In the rows, zero is written as 128.
Known rows, with every way that one mark hangs from another:
R[H[M]]: [136 118 127 137 184 121 115 150 123 140 115 123 156 139 123 111 127 132
 132 107 158 108 122 124]
M[D H]: [ 99  99 144 126 150 105  57 152  98  98 109 127 130 143 100 160 127 134
 117  87 110 139 111 177]
B[Y]: [117 114 137 142 131 105 162 132 127 132 107 117 135 129 110 141 111 132
 133 113 112 104 134 143]
M[D H[V]]: [ 99 107 155 133 129 113  79 175 111  82 110 136 140 138  95 154 138 138
 125  81 112 135 126 169]
Y[D R]: [103  92 133 146 141 116 161 125 115 130 107 116 180 110 122 157  95 135
 145 146 126 110 122 148]
B[H[M V] Y[D]]: [105 112 141 150 174 127 147 174 134 129 101 143 146 102 126 166 105 129
 136 111 131  84 125 130]
V[H]: [120 108 134 129 125 111  90 123 136 108 100 122 171 141 111 151 125 136
 134 100 147 124 122 168]
R[H Y[D]]: [113 120 138 131 163 117 148 197 152 145 106 114 194 115  92  69 128 129
 129 160 130  59 113 165]
V[B[Y]]: [115 118 143 140 160 100 225 113 128 141 106 114 136 138 116 155 120 136
 137 127 108 118 134 152]
Y[B[V]]: [110 104 138 146 147 100 226 136 136 153 111 113 156 122 124 119 138 138
 133 108 143 104 111 169]
V[B[Y[D R]] H[M]]: [123 112 127 138 174 105 206 102 109 147  98 120 196 132 163 223  80 126
 144 140 125 104 121 169]
Y[B[V] R]: [119 102 128 157 143  93 252 119 128 149 110 110 165 131 149 148 123 135
 142 114 144 107 120 173]
D[M[H V[B]]]: [121 123 134 126 191 100 116 118 130 133 114 130 170 151 142 162 125 149
 122  94 111 123 115 190]
M[D V[B[Y] H]]: [118 114 141 128 166  84 127 168  91 124 102 122 153 156 115 196 123 131
 127  99 114  96 103 198]
B[H[M[D] V] Y]: [116 113 141 145 178 114 112 182 104 102 108 144 103 126 122 166 117 124
 125  69 128 103 131 145]
D[M[H V[B[Y[R]]]]]: [132 128 122 142 179  85 171 104 121 143 110 126 166 162 176 200  96 138
 127 105  91 107 128 196]
Y[B[H] D[M] R[V]]: [106  93 126 152 194  97 197 132 137 155 112 128 173 111 154 163  84 139
 144 135 130  82  97 176]
M[D H V[B[Y[R]]]]: [108 111 135 141 166  79 160 151  77 126 105 123 138 163 144 211 108 131
 123 103  96 112 109 201]
R[Y[D]]: [109 114 143 130 142 118 162 162 144 136 106 113 192  99  97  90 115 132
 127 146 112  69 118 165]
M[D H V[B[Y]]]: [102 116 144 131 173  84 134 171  84 128 105 127 131 155 118 187 126 134
 117  97  91 109 101 194]
V[B[H Y[D[M] R]]]: [114 106 125 148 219  98 191 104 134 147 102 129 145 125 159 202  80 133
 139 144 109 108 129 179]
R[H[V] Y[B D[M]]]: [129 138 145 133 181 116 239 187 172 148 120 121 215 109 111  75 126 138
 138 156 106  67 128 185]

Rows:
[ 90  93 132 156 173 102 122 185 146 153  94 134 134 105 124 153 115 126
 127 121 137  62 100 159]
B[H V Y[D]]
[102 110 149 148 152 112 211 146 149 111 105 132 131 123 113 142 144 144
 144  97 141 134 130 167]
Y[B[H[V]]]
[ 85  87 137 150 187 104 192 167 142 159  99 128 151 100 123 141 131 137
 133 124 148  93  87 180]
Y[B[H V] D]
[ 85  98 145 150 190  96 189 171 138 163  96 128 137 116 116 157 109 135
 139 148 129  65  95 152]
R[V[B[H Y[D]]]]
[114  91 127 145 204 109  62 181 105 123 109 136 108 126 136 152 131 126
 114  61 166  96  99 158]
B[H[M[D]] V]
[110 115 138 146 179 119 121 160 156 123 106 145 145 105 120 162 100 135
 137 118 107  90 134 155]
B[H[V] Y[D[M]]]
[138 135 130 138 166 111 150 199 148 154 119 116 191 135 125  55 130 125
 124 120 160  25 108 135]
R[H[M] V Y]
[144 130 119 138 171  85 168 100 124 140 106 122 186 162 169 209  91 134
 138 108 117  92 129 200]
D[M[V[B[Y[R]] H]]]
[124 109 121 157 175 105 172 182 113 176 112 121 185 125 147 142  79 120
 143 152 144  34 101 118]
B[Y[D R[H[M] V]]]
[112 103 118 154 186 106 135 164 101 148 100 134 156 115 166 186  81 124
 134 109 134  64 104 152]
B[H[M[V]] Y[D R]]
[103 110 142 131 160 103 180 131 131 145  93 122 181 128 115 188 105 133
 141 149 117 106 112 179]
V[B[Y[D]] H]
[103 107 136 141 192 101 141 151 126 131 101 128 132 139 125 145 144 145
 134  99 152 115 109 169]
M[V[B[H]]]
[127 116 135 131 227 106 129 191  80 143 120 123 152 150 120 131 138 136
 127 101 145 101  98 149]
R[H[M[D V[B]]]]
[116 103 136 125 142  99  33 181  91 105 105 127 165 144 102 163 128 135
 126  78 135 100  97 186]
M[D V[H]]
[101  90 133 152 137 109 156 152 120 145 111 116 192 110 122 141  92 134
 148 148 134  68 104 135]
Y[D R[V]]
[129 105 133 121 164 114  52 141  90 101 109 128 159 140 119 176 113 127
 122  77 141 123 111 166]
V[H[M[D]]]
[113 107 142 123 171  94  98 164  93 114 105 122 166 153 108 176 135 139
 130  95 132 116  98 196]
M[D V[B H]]
[128 112 114 156 176 100 135 144 105 135 103 133 132 138 174 186  96 125
 130  81 143  79 118 153]
B[H[M[V]] Y[R]]
[107 116 139 135 212 103 169 166 172 155 110 126 177 108 129 109 113 138
 127 144 127  43 101 185]
R[V[B[H]] Y[D[M]]]
[105 122 140 136 154  90 168 145 121 141 101 125 151 153 132 172 128 140
 125 105 107 107 112 181]
M[H V[B[Y]]]
[111  99 127 149 165 114 144 159 124 144 106 117 181 124 118 133 105 132
 147 157 141 101 117 143]
Y[D R[H]]
[117 103 127 154 199 103 194 123 121 145 108 127 144 142 169 166 112 136
 142 107 172  98 112 143]
Y[R[V[B[H[M]]]]]
[111 107 138 145 211  94 157 173  97 144 109 132 103 139 134 176 113 126
 124  94 136  80  97 149]
R[V[B[H[M[D]] Y]]]
[112 109 128 156 178  92 214 107 131 132  96 122 114 146 152 194 108 131
 141 123 129 126 139 171]
V[B[H Y[R]]]
[128 113 119 155 180  97 152 170 137 175 116 121 186 129 141 139  74 126
 144 160 120  38 110 141]
B[Y[D[M] R[H V]]]
